What can hang from each mark
dezu: poten zogos zusak
zogos: dezu poten
bulunef: dezu poten
poten: dezu lerub zogos
lerub: dezu
zusak: poten

Every row comes from one small tree of marks. Brackets hold a mark, then the marks that hang from it, in alphabetical order. Every link used is in the known rows. Which tree was each row made from?
Known rows
(dezu (poten lerub zogos) zusak): [ 1.39 -0.51 -0.50  0.14  1.08 -0.21 -1.69  0.70 -0.51 -0.85  1.31 -1.13
  0.09  0.81  1.00 -0.08 -0.55  1.49 -0.40  3.27  0.88  1.18]
(zogos dezu): [ 0.31 -1.62 -0.06 -0.51 -2.82  0.07 -1.28 -0.42 -0.21  0.24  0.84  0.62
 -0.09  1.58  1.07 -0.83 -2.75 -1.03  0.56  2.07  0.90 -1.00]
(lerub (dezu zogos zusak)): [ 1.26 -2.21 -0.86 -0.22 -1.97  0.32  1.36 -2.44 -0.29  0.17  1.86 -0.44
 -0.65 -0.47  1.48  0.03 -0.63 -0.12 -0.21 -0.84  1.76  0.28]
(dezu zogos zusak): [ 0.89 -1.13 -0.47  0.20 -1.80 -0.51  1.26 -2.75  0.00  1.44  1.67  0.16
 -0.87  0.37  0.59 -0.12 -0.37 -0.99 -0.63 -0.07  1.27 -1.29]
(dezu (zusak (poten zogos))): [ 0.85 -0.88  0.01 -0.08  1.24 -0.32  0.32 -0.67 -0.16 -0.98 -0.52  0.19
 -0.09  2.45  1.11 -0.34  0.04  1.08 -1.15  2.10  0.60  0.26]
(lerub (dezu poten zogos zusak)): [ 0.89 -1.79 -1.15 -1.08 -1.64 -0.21  1.71 -2.28 -0.35  0.06  2.78 -0.70
  0.39 -1.09  1.49 -0.57  0.58  1.03  0.68 -0.07  0.36  0.85]
(poten lerub (zogos dezu)): [ 2.42 -0.80  0.24  0.85 -0.33 -0.23 -2.78  1.76 -0.63 -1.06  0.77 -0.90
 -0.56  1.83  1.82 -0.41 -2.66 -0.02  0.35  3.53  1.76 -0.73]
(poten lerub zogos): [ 1.88 -0.24  0.34  0.69 -0.46  0.22 -2.70  1.61 -0.08 -1.29  0.57 -0.28
 -0.18  1.79  0.82  0.22 -1.05 -0.30 -0.28  2.38  0.64 -0.50]
(zogos (poten lerub)): [ 0.64  0.76  0.45 -0.55 -1.29  0.98 -1.93 -1.44  1.22  0.26  1.34 -1.10
  0.11  0.67  0.13  0.82 -1.34 -1.78 -1.73  1.39  1.22 -0.99]
(bulunef (dezu zogos zusak) (poten lerub)): [ 1.07 -0.21  1.73  1.83 -0.73 -1.18 -0.87 -3.12  0.17  0.72 -0.92 -2.66
  0.14  0.89  0.95 -1.23  0.20  0.45  0.18 -1.52 -0.42 -0.76]
(dezu poten): [-0.54 -0.51 -0.09 -1.51 -2.64 -0.01 -0.65 -0.42  0.15 -0.25  1.57  0.90
  1.22  0.93  0.27 -0.67  0.11 -0.30  0.59  1.67 -1.39 -0.10]
(poten (zogos dezu)): [ 1.16 -2.04 -0.37  0.63 -1.14 -0.40 -1.38  1.10 -0.11 -0.85  0.47  0.08
 -0.23  2.52  1.58 -0.80 -2.12 -0.23  0.89  3.44  1.65 -1.22]
(dezu (zogos (poten lerub)) zusak): [ 1.77  0.54 -0.05  0.33 -0.07 -0.04  0.29 -3.67  0.99  1.78  2.31 -2.15
 -0.85 -0.51  0.51  0.75 -0.69 -1.39 -2.03  0.50  2.63 -1.54]
(poten (lerub dezu)): [ 1.36 -0.87  0.13 -0.77 -2.28  1.44 -2.42  0.58 -0.45 -1.63  1.08 -0.38
  0.22  0.14  1.44  0.33 -1.63 -0.11 -0.46  0.34  0.48  1.44]
(lerub dezu): [ 0.17 -2.00 -0.34 -0.96 -3.09  1.18 -0.99 -0.01 -0.07 -1.37  0.90  0.52
  0.38  0.81  1.22 -0.03 -1.24 -0.45  0.06  0.20  0.38  0.95]
(bulunef (poten (dezu zogos))): [ 1.94 -1.32  2.07 -0.47 -2.36 -1.21  2.22 -1.52 -0.64  0.32  1.23  0.88
 -0.19  1.11  1.72 -2.01  2.15 -0.57  0.19 -1.08 -0.63 -2.12]
(poten lerub (zogos (dezu zusak))): [ 2.21 -1.49 -0.32  1.02  0.82 -0.48 -2.36  0.67 -0.88 -0.55  0.57 -1.30
 -1.36  1.35  1.88 -0.13 -3.62  0.92 -0.47  3.58  3.35  0.43]
(lerub (dezu zogos)): [ 1.35 -1.51 -0.39 -0.31 -3.03  0.42  0.86 -1.40  0.03 -0.49  1.94  0.08
  0.13  0.05  1.46 -0.38  0.18 -0.89  0.59 -0.85  0.11 -0.86]
(lerub (dezu poten zogos)): [ 0.95 -1.11 -0.65 -1.08 -2.65 -0.03  1.17 -1.25  0.04 -0.54  2.83 -0.15
  1.19 -0.60  1.54 -1.07  1.57  0.13  1.47 -0.02 -1.14 -0.42]
(poten (dezu zogos) lerub): [ 2.95  0.03  1.62 -0.16 -1.95 -0.63  0.76 -0.88 -1.11  0.76  2.55  0.56
 -0.61 -0.27  1.30 -1.03 -0.03 -1.14 -0.60 -0.34  0.09 -1.84]
(dezu zogos): [ 0.93 -0.44  0.14 -0.05 -2.94 -0.34  0.74 -1.61  0.43  0.94  1.80  0.66
 -0.08  0.90  0.51 -0.56  0.47 -1.88  0.31 -0.12 -0.36 -2.31]
(zusak (poten dezu zogos)): [ 1.84 -0.73  1.52 -0.72  0.15 -0.59  1.43  0.69 -0.91 -1.42  0.35  1.66
  0.34  2.40  1.62 -1.53  0.99  0.74 -0.70  1.68 -0.71 -0.91]

Which tree is each row?
[-0.12 -2.01 -0.84 -1.04 -1.36 -0.55 -0.28 -1.36 -0.49  0.61  1.40 -0.16
  0.04  0.46  1.18 -1.17 -2.34  0.87  0.46  2.87  1.32  0.71] : (zogos (dezu poten zusak))
[ 3.29  1.36  2.34 -1.00 -0.56 -0.66  2.01 -1.47 -1.06  0.19  1.92  0.63
  0.01  0.20  1.68 -1.61  1.33 -0.11 -1.00 -0.57 -1.45 -1.84] : (zusak (poten (dezu zogos) lerub))
[ 1.71 -0.93 -0.20 -0.95 -0.45  0.20  2.54 -2.84 -0.38 -0.43  1.24 -0.42
 -0.04  0.04  1.86 -0.72  0.64  0.74 -0.67 -0.91  0.14  0.32] : (lerub (dezu zogos (zusak poten)))
[ 0.54 -2.69 -1.46 -0.41 -0.04  0.13 -0.24  0.63 -0.48 -1.97  1.22 -0.71
  0.44  0.60  1.66 -0.17 -0.17  2.25  0.43  2.38  1.28  2.18] : (lerub (dezu (poten zogos) zusak))
[ 2.06 -1.97 -0.78  0.75  0.54  0.85 -2.07  1.04 -0.84 -2.13  0.61 -1.33
 -0.69  0.52  1.91  0.80 -2.06  1.46 -0.87  1.66  2.73  2.25] : (poten (lerub (dezu zusak)) zogos)
[ 2.58 -0.83  1.32  0.33 -0.40 -0.33 -1.18  1.75 -1.27 -1.30  1.17  0.63
 -0.42  1.18  1.38 -0.68 -0.92  0.11 -0.79  1.99  0.99 -0.45] : (poten dezu lerub zogos)
[ 2.67 -1.07  1.13  0.72  0.19 -0.64 -2.65  1.74 -0.50 -1.66 -0.33 -1.48
 -0.35  2.84  2.51 -1.05 -1.01  0.79  0.62  3.07  1.19 -0.52] : (bulunef (poten lerub (zogos dezu)))
[ 1.29 -1.84 -0.50 -0.43  1.07  0.50  0.39 -0.22 -0.48 -2.38 -0.28 -0.43
  0.10  1.61  2.02 -0.16 -0.13  2.04 -0.77  1.37  1.00  1.76] : (lerub (dezu (zusak (poten zogos))))
[ 2.58 -1.53  0.79  0.57  0.75 -0.59 -0.78  0.99 -1.52 -0.67  0.96  0.20
 -1.25  0.80  1.42 -0.30 -1.66  0.89 -1.62  2.06  2.57  0.75] : (poten (dezu zusak) lerub zogos)
[ 1.78  0.18  0.71 -0.98  0.72  0.16 -1.01 -1.39 -0.95  0.02  0.13 -0.80
 -0.53  1.15  1.82 -0.73 -2.81  1.10 -1.29  2.12  0.91  0.60] : (zogos (dezu (zusak (poten lerub))))
[ 0.87 -1.62 -1.00 -0.25 -1.06  0.47  1.77 -4.02  0.95  0.59  2.27 -1.86
 -0.40 -0.83  1.11  0.58 -0.36 -0.73 -1.12 -0.47  3.09 -0.48] : (lerub (dezu (zogos poten) zusak))
[ 0.61 -2.11 -0.88 -0.73 -1.25  0.35 -0.78  1.52  0.01 -2.58  1.49 -0.28
  1.32  0.93  1.62 -0.54  0.74  1.33  1.34  2.27 -0.22  1.05] : (lerub (dezu (poten zogos)))
[-1.15 -0.46  0.98  0.40 -0.79 -0.26 -0.09 -3.15  0.17  0.16 -1.80 -0.41
  1.08  1.82  0.01 -1.18 -1.11  0.59 -0.50 -0.36 -1.36  0.18] : (bulunef (dezu (zusak poten)))
[ 0.59 -1.01  0.14 -1.22 -0.15 -0.10  0.37 -1.97 -0.63  0.45  0.00  0.14
 -0.40  1.57  1.59 -1.10 -2.41  0.74 -0.82  1.91  0.93  0.24] : (zogos (dezu (zusak poten)))
[ 2.52  1.34  0.78 -0.35  0.58 -0.29  0.91 -2.70 -0.44  0.79  1.21 -0.63
 -0.53  0.42  1.31 -0.46  0.31  0.18 -1.53  0.03 -0.47 -0.88] : (dezu zogos (zusak (poten lerub)))
[ 1.05 -0.71 -0.39 -1.01 -0.38 -0.23 -1.71 -0.54 -0.97  0.35  1.72 -1.09
 -0.14  0.05  1.45 -0.70 -2.96  1.21 -0.15  2.98  1.27  1.15] : (zogos (dezu (poten lerub) zusak))
[ 2.49 -1.53  0.79  0.36 -0.05  0.57 -2.43  2.27 -0.40 -3.28 -0.11 -1.59
  0.18  1.95  2.65 -0.28  0.63  1.39  0.18  1.26  0.53  1.40] : (bulunef (poten (lerub dezu) zogos))
[-0.94 -0.98  0.27  1.31 -1.46 -0.88 -1.53  0.06  0.51 -1.18 -0.28 -0.95
  2.20  1.92  0.09 -1.38  0.38  0.67  2.00  1.81 -1.82 -0.75] : (bulunef (dezu (poten zogos)))
[ 1.87  1.36  0.55  0.04 -1.29  0.15 -0.15 -2.67  1.40  1.23  2.40 -1.64
 -0.15 -0.09  0.54  0.43  0.16 -2.27 -1.20  0.43  1.13 -2.59] : (dezu (zogos (poten lerub)))
[ 1.83  1.16  0.36 -0.65 -1.82 -0.51 -0.36 -1.04 -0.01  0.58  3.02 -0.52
  0.76 -0.21  0.72 -0.69  1.17 -0.44  0.54  0.85 -1.65 -1.42] : (dezu (poten lerub) zogos)
[ 2.05  0.24  1.88 -1.28 -1.34 -0.95  3.41 -2.18 -0.79  0.62  1.74  1.57
  0.17  0.85  1.52 -2.03  1.98 -0.38 -0.55 -0.68 -1.62 -2.40] : (zusak (poten (dezu zogos)))
[ 1.75  0.39  0.91 -1.60 -0.76  1.49 -1.26  0.01 -0.41 -2.10  0.40 -0.31
  0.73  0.69  1.94 -0.32 -0.37  0.77 -0.81  0.23 -1.16  1.36] : (zusak (poten (lerub dezu)))
[ 1.06 -0.32 -0.01 -0.90 -1.41  1.69 -1.85 -0.87  0.95 -1.05  1.49 -1.74
  0.41 -0.25  1.14  0.93 -1.39 -0.84 -1.31  0.76  1.69  0.71] : (zogos (poten (lerub dezu)))
[ 2.39 -2.24  0.31  0.58  1.05  0.37 -2.03  1.14 -0.69 -2.61 -0.42 -2.03
 -0.57  1.49  2.61  0.11 -0.38  2.24 -0.64  1.21  2.07  2.53] : (bulunef (poten (lerub (dezu zusak)) zogos))
[ 2.61  0.37  0.92 -0.01  1.11 -0.15 -1.63  1.02 -0.46 -1.54  0.05 -0.82
  0.05  2.42  2.24 -1.01 -1.40  1.11 -0.04  3.38  0.18 -0.72] : (zusak (poten lerub (zogos dezu)))
[ 2.22  1.10  1.03 -0.07  0.98  0.18 -1.45  1.03 -0.14 -1.63 -0.06 -0.26
  0.48  2.38  1.41 -0.39  0.46  0.58 -0.82  2.23 -0.86 -0.52] : (zusak (poten lerub zogos))
[ 1.25 -1.53 -0.36 -0.44 -1.15  1.27 -1.97 -0.36 -0.80 -1.05  1.00 -0.80
 -0.70 -0.27  1.54  0.58 -2.76  0.51 -1.29  0.38  2.09  2.54] : (poten (lerub (dezu zusak)))
[-0.75 -0.55  0.19  1.66 -1.37 -0.63  1.07 -5.59  1.75  2.06  0.48 -2.34
  0.51  0.20 -0.34 -0.25 -0.79 -1.37 -0.40 -0.83  1.53 -2.29] : (bulunef (dezu (zogos poten) zusak))
[ 2.81 -0.58  1.08  0.15 -0.77 -0.77  1.21 -1.83 -1.44  1.16  2.35  0.15
 -1.39 -0.69  1.46 -0.72 -0.99 -0.28 -1.52 -0.37  1.66 -0.78] : (poten (dezu zogos zusak) lerub)
[ 0.58 -0.62 -0.59  0.08 -0.96 -0.21  1.74 -4.40  1.28  1.94  1.98 -1.36
 -0.74 -0.01  0.30  0.59 -0.22 -1.64 -1.46  0.25  2.60 -2.01] : (dezu (zogos poten) zusak)
